Each row was made from one small tree. The marks that hang from a mark follow it in brackets, in alphabetical order. Every link used is in the known rows. Write each row's tree.
Known rows
butu{kibil{ponek}}: [  4.1 -16.0  -2.6   1.7  -5.1  -3.2  24.9  26.6  12.1   1.2  -4.4  -3.2
  12.3  11.2 -12.7   3.9  -4.2   8.3  10.0  25.2  26.6]
mefi{butu{kibil{ponek}}}: [  3.4 -14.2  -1.3  30.0 -14.1  -3.8  21.0  16.6  18.3   3.3  -7.1   2.7
   7.7  16.6 -30.6  16.5  -1.4  -2.2  20.8  22.2  17.6]
fimen{panip{fegup{butu{kibil} vebar}}}: [  5.0  -5.5  23.8 -37.1 -28.4  23.0  27.3   5.3  23.8  12.7  34.2  14.2
  -0.6 -37.8 -13.5  -8.7   9.8 -27.1  16.4  28.9  22.8]
mefi{butu}: [  1.2  -1.0   1.6  27.4  -8.3   0.7  -1.2  -8.0   7.1   2.0  -4.1   6.4
  -1.9   6.7 -17.7  12.1   2.5  -9.1  12.3  -0.4  -5.7]
panip{fegup kibil{seke}}: [  4.7  -4.9  26.4 -23.5 -18.2 -18.2  22.8 -45.0 -15.0  -2.5  26.5  18.0
 -21.9   0.5  -7.5  18.2  -3.0  -3.9  -5.7   4.1  15.8]
panip{fegup{ponek}}: [ -4.3   5.9  -8.5 -11.8  -5.0  -5.9  41.4 -23.5  -4.2  -0.3   7.6   6.0
 -16.1  -8.4  -9.3 -10.2  -2.6  -8.8  -8.1  11.3   3.0]
butu{fimen kibil{ponek seke}}: [  1.7 -17.1   4.4  -3.1  17.6 -25.3  21.2  10.8  13.7   0.7  23.8  -7.0
   8.4  25.1  -9.5  -4.8  -7.1   7.9   6.5  34.3  52.2]
panip{fegup{butu vebar} kibil}: [ -1.4  12.2  17.6 -21.5 -29.1  18.2  35.2 -33.6   2.3  -2.1  42.9  39.5
 -19.1 -39.6 -17.3   3.3   8.8 -27.8  18.0   3.3  22.1]
panip{fegup{butu{kibil{ponek}} vebar}}: [ -6.2  11.9   4.7 -18.6 -25.0  13.7  54.1  -1.6  20.6   3.6  26.4  21.4
   4.5 -23.8 -33.6  -2.6   5.9 -20.6  13.4  32.1  37.7]
butu{fimen{panip{fegup}}}: [ 13.7 -18.6  15.9 -17.5  12.6  -7.8  -9.9  -1.5  13.4   7.2  26.6 -13.9
 -21.6   4.7   7.8 -16.8  13.8 -21.2   2.2  12.6  22.0]
butu{fimen{panip{fegup}} kibil{ponek}}: [ 19.0 -34.9  13.5 -16.9   5.8 -12.8  15.9  28.1  26.2   9.4  23.8 -17.1
 -10.8  14.6  -4.3 -12.8   8.7 -14.4  11.8  38.9  48.5]
butu{fimen kibil}: [  7.9 -16.6  -0.4  -4.0  25.7  -1.0   2.5   0.5  26.5  13.4  20.3  -2.8
   1.6  19.7   3.7 -12.1  -8.1   0.9  32.7  20.8  43.1]
mefi{butu{fimen{panip} kibil{seke}}}: [ 11.1 -26.7  22.4   2.5   4.4 -10.6  -4.7  -1.6  24.8  14.0  27.1  -1.0
   0.4  13.3  -9.3   1.7  -2.7  -7.1  21.1  30.1  31.0]
fegup{butu ponek}: [ -7.3  17.5  -9.7  -3.5  -1.5   6.9  42.7  -7.9 -11.5  -1.6  18.7  25.8
  -2.0 -35.7  -5.3 -13.0  -1.8 -18.1  12.1   2.3  -5.9]
butu{fimen{panip} kibil{ponek seke}}: [ 12.1 -32.4  18.8 -16.7   8.5 -21.5   9.6  30.9  16.0   3.5  27.7 -13.5
   4.4   9.9  -2.1  -9.4   1.9   2.8  -0.6  39.1  46.1]
butu{fimen kibil{seke}}: [  2.4 -13.1   8.9 -12.0  24.2 -15.0   8.9 -13.5  18.3  10.6  28.4  -0.6
   6.1  21.8   0.1  -5.4 -13.5   7.7  17.5  28.1  46.2]
panip{fegup{ponek vebar}}: [-13.7  11.6 -12.2 -18.9 -14.4   9.3  47.9 -22.5   6.6  -6.3  18.9  15.5
 -11.5 -27.9 -18.1 -21.8   1.3  -5.8 -14.7  16.9  11.1]
fimen{panip{fegup{ponek vebar} kibil}}: [  4.9 -18.7  16.3 -34.2 -31.2  11.2  31.0  -6.7   0.0  -7.1  37.6  20.2
 -26.4 -47.3  -3.4 -17.0  11.3 -11.9  -7.0  14.5   9.6]
fimen{panip{fegup{ponek} kibil}}: [ 13.4 -24.4  18.9 -28.7 -21.7  -1.2  24.4  -6.1  -9.1  -1.8  25.6  12.9
 -31.6 -29.5   6.0  -7.6   7.2 -14.5  -2.7   7.3   0.9]
butu{kibil}: [  4.1 -12.3   2.9  -8.0  -1.0   6.0  12.8   4.7  16.6  11.0   1.7   2.8
  10.3   7.6  -3.3   2.1 -10.5   8.0  22.7  18.0  21.4]
fimen{panip{fegup{ponek{kibil} vebar}}}: [  4.7  -0.6  11.5 -47.5 -35.0  17.0  33.0  13.1   6.6  -1.2  27.8   2.2
 -18.4 -39.5 -10.8 -24.5   9.4   0.4 -13.9  16.0  18.8]
kibil{seke}: [ -6.0   5.1  10.8 -10.1  -3.5 -14.0   6.2 -13.3 -10.3  -3.2   9.0   2.5
   5.4   1.4  -3.9   6.6  -6.0   7.7 -16.4   6.2   3.7]

Which tree is each row?
[-11.5   8.7 -14.0 -12.3   9.8  22.4  51.3  -7.2  23.9   4.7  50.2  32.1
   5.2 -39.5 -11.9 -36.1  -4.5 -14.8  33.4  29.7  42.7]  fegup{butu{fimen kibil} ponek vebar}
[ -5.8   4.4  -3.0  -4.3   4.2  13.9  34.3  17.7  28.3   0.7  41.3  18.1
  12.4 -21.7 -21.7 -18.3   5.8 -16.8  28.4  30.5  54.2]  fegup{butu{fimen kibil{ponek}} vebar}
[ -8.8   7.7   0.1  -8.3 -20.2  21.3  42.7  20.5  20.5  -1.1  23.7  24.3
  19.1 -32.6 -26.3  -7.0   4.5 -11.3  18.3  28.2  35.1]  fegup{butu{kibil{ponek}} vebar}
[-11.1   4.0   9.5 -30.5 -27.0  -2.7  53.9 -45.0 -11.6 -13.2  43.0  33.7
 -20.4 -33.1 -17.9  -6.0  -3.5   0.7 -16.7  14.7  20.3]  panip{fegup{ponek vebar} kibil{seke}}
[-18.3  25.5 -13.2  -9.5 -13.4  24.1  48.1  -6.5   0.2  -8.0  31.8  35.2
   3.5 -58.5 -16.8 -24.8   2.5 -15.5   4.3   9.5   3.9]  fegup{butu ponek vebar}
[  7.1 -15.9   1.0  24.7  15.1  -0.2   1.9  -8.3  31.4  14.7  13.6   2.7
   0.0  25.3 -15.4   1.4  -5.3  -7.2  40.7  19.7  32.3]  mefi{butu{fimen kibil}}
[ -1.7  11.6  17.0 -24.6 -20.0 -12.1  61.6 -50.7 -25.7  -3.1  44.0  41.1
 -23.7 -31.9 -13.3   7.5  -4.6 -20.7   4.4   6.9  10.8]  panip{fegup{butu ponek} kibil{seke}}
[ 15.2 -32.6  25.7 -11.9   4.8 -23.8  -5.6  17.5  -6.5  -9.5  37.8  -3.0
 -17.6  -3.9   7.7  -5.4  12.0  -6.7  -6.2  11.6  28.6]  butu{fimen{panip{kibil{ponek seke}}}}
[  1.8   6.6  15.5 -18.0  -6.9  13.4  27.4 -37.2  10.9   0.5  59.0  34.7
 -24.8 -28.7 -12.6  -7.7  11.8 -32.9  26.3   6.2  39.3]  panip{fegup{butu{fimen} vebar} kibil}
[ 19.3 -26.2  23.4  10.6  -4.4  -7.5  -9.1 -15.4  14.1   6.5  30.3   6.1
 -31.9   4.1  -7.6   3.4  13.6 -29.0  22.4   6.3  17.6]  mefi{butu{fimen{panip{fegup kibil}}}}
[ -8.8  16.0 -10.9 -27.8 -23.6  23.3  37.0   9.0   3.4  -9.1  19.9  13.9
  -4.0 -36.3 -14.0 -27.2  -3.2  21.3  -6.6   6.5  23.7]  fegup{ponek{kibil} vebar}
[ 15.2 -30.5  12.9  11.6   7.6   2.1  -9.8  10.3  33.0  16.0  18.6  -3.5
  -3.4  12.2  -7.8  -3.0   2.2 -13.8  34.9  23.8  27.6]  mefi{butu{fimen{panip} kibil}}
[  6.9 -21.7  -4.9   5.9  20.9 -10.7  15.3  23.4  23.5   2.7  14.1  -8.8
   3.8  24.6  -5.4 -10.6  -1.7   1.1  18.5  29.5  48.9]  butu{fimen kibil{ponek}}
[  2.3 -12.9  16.1  -2.6 -17.4 -23.7  20.2   0.7 -21.8 -16.4  17.6  12.3
  -8.8  -3.0  -9.5  16.3   0.4   5.8 -13.7   4.1  15.0]  panip{kibil{ponek seke}}
[ 10.0  -9.5   8.2 -11.4   8.5   3.8  22.5   1.5  -8.1  -0.5  49.8  25.3
 -23.1 -42.6  10.8 -23.3   8.5 -29.1  26.0   3.6  12.3]  fegup{butu{fimen{panip{kibil}}} ponek}
[ 10.6 -26.0  15.1 -31.7   2.1  10.0   7.4   4.3  39.5  14.5  38.7  -4.5
  -6.4  -5.1  -2.5 -23.5   4.5 -11.8  18.4  36.9  51.4]  butu{fimen{panip{fegup{vebar}}} kibil}
[ 15.5 -28.5  28.3 -18.9   8.3 -15.7 -16.4  -2.5  -3.1  -1.4  42.5   2.3
 -19.8  -6.2  16.9  -7.4   6.3  -8.0   3.5   5.6  23.9]  butu{fimen{panip{kibil{seke}}}}
[ 10.1   6.3  21.0 -15.2 -18.6   2.9  29.0 -34.2  -8.4   4.2  31.7  30.6
 -23.5 -18.8  -8.7  14.9   4.7 -30.1  25.0  -2.5  13.3]  panip{fegup{butu} kibil}
[ 11.4 -18.9  11.7  19.3   7.7  -4.0 -21.1   5.6  17.9   6.4  17.8  -5.9
 -13.1   4.4  -5.6  -5.7  11.8 -20.9  15.7   5.8   9.4]  mefi{butu{fimen{panip}}}
[ 19.2 -27.0  31.0 -27.2 -23.9  -0.9   2.4  -3.2  -3.3   2.3  23.0   6.2
 -28.5 -16.1   5.0   5.8  11.9 -17.4   1.5   3.8   5.3]  fimen{panip{fegup kibil}}
[ 12.8 -24.8  21.2 -26.3  -3.1   4.5  -3.0  -7.0  15.6   0.0  48.3   6.3
 -28.9 -18.3   4.7 -18.9  16.4 -19.2   7.8  11.9  34.4]  butu{fimen{panip{fegup{vebar} kibil}}}
[ 17.9 -16.8  31.1 -20.6 -31.8  -3.3  23.4  13.8 -10.3  -3.3  29.5  15.3
 -25.0 -29.1  -7.7   9.2  19.8 -34.3   5.5   8.3   9.5]  fimen{panip{fegup{butu} kibil{ponek}}}
[ -1.1   5.8  12.9  -9.3 -11.6  -7.8  40.3   8.2  -1.2   3.0  19.1  17.7
  16.9  -9.3 -20.7  11.7  -5.2  -7.7  13.5  25.5  26.5]  fegup{butu{kibil{ponek seke}}}
[  6.9 -12.0   8.7 -26.2 -15.1  -1.5  23.4   0.7  -1.9   1.4  12.2  -1.5
 -20.0 -22.4   0.9 -15.2   7.5 -14.4 -13.3  14.2  -4.0]  fimen{panip{fegup{ponek}}}
[ 12.8 -28.8   7.1 -27.1  13.0  -1.6  23.9   1.7  24.1  15.1  32.3  -4.6
 -14.7   1.3   5.4 -25.9   0.1 -12.1  20.4  35.0  39.1]  butu{fimen{panip{fegup{ponek}}} kibil}
[ -1.7  -8.0   9.3 -11.6 -30.2   0.6  35.5  -5.5   2.0 -16.0  24.6  18.4
 -19.8 -17.6 -23.5   3.2  12.7  -9.1  -9.1  11.7  29.0]  panip{fegup{vebar} kibil{ponek}}
[  4.0   9.7  11.6 -18.8  -9.5   7.3  37.6 -21.3  12.8  17.4  18.9  17.2
  -1.5  -6.2 -15.6   7.6  -3.0 -22.3  29.1  19.4  23.8]  panip{fegup{butu{kibil}}}
[  0.1  17.4   6.4 -37.7 -19.2  -9.7  48.0 -23.4 -12.9   0.5  18.7   5.5
 -16.8  -5.6 -14.9  -4.8  -8.4  11.4 -13.9  10.3  21.6]  panip{fegup{ponek{kibil{seke}}}}
[  9.4 -24.1  24.0 -23.9 -36.8   3.5  17.8  17.9   2.3 -12.0  28.2   9.0
 -21.7 -31.3 -12.8  -1.9  20.9 -15.0 -13.3  15.5  19.8]  fimen{panip{fegup{vebar} kibil{ponek}}}
[ 12.5   2.1  18.1 -11.9   3.8  -3.1  21.9 -37.5  -0.9   6.3  46.7  25.9
 -30.6  -9.1  -2.4   2.2   7.5 -34.7  33.0  -1.1  29.4]  panip{fegup{butu{fimen}} kibil}
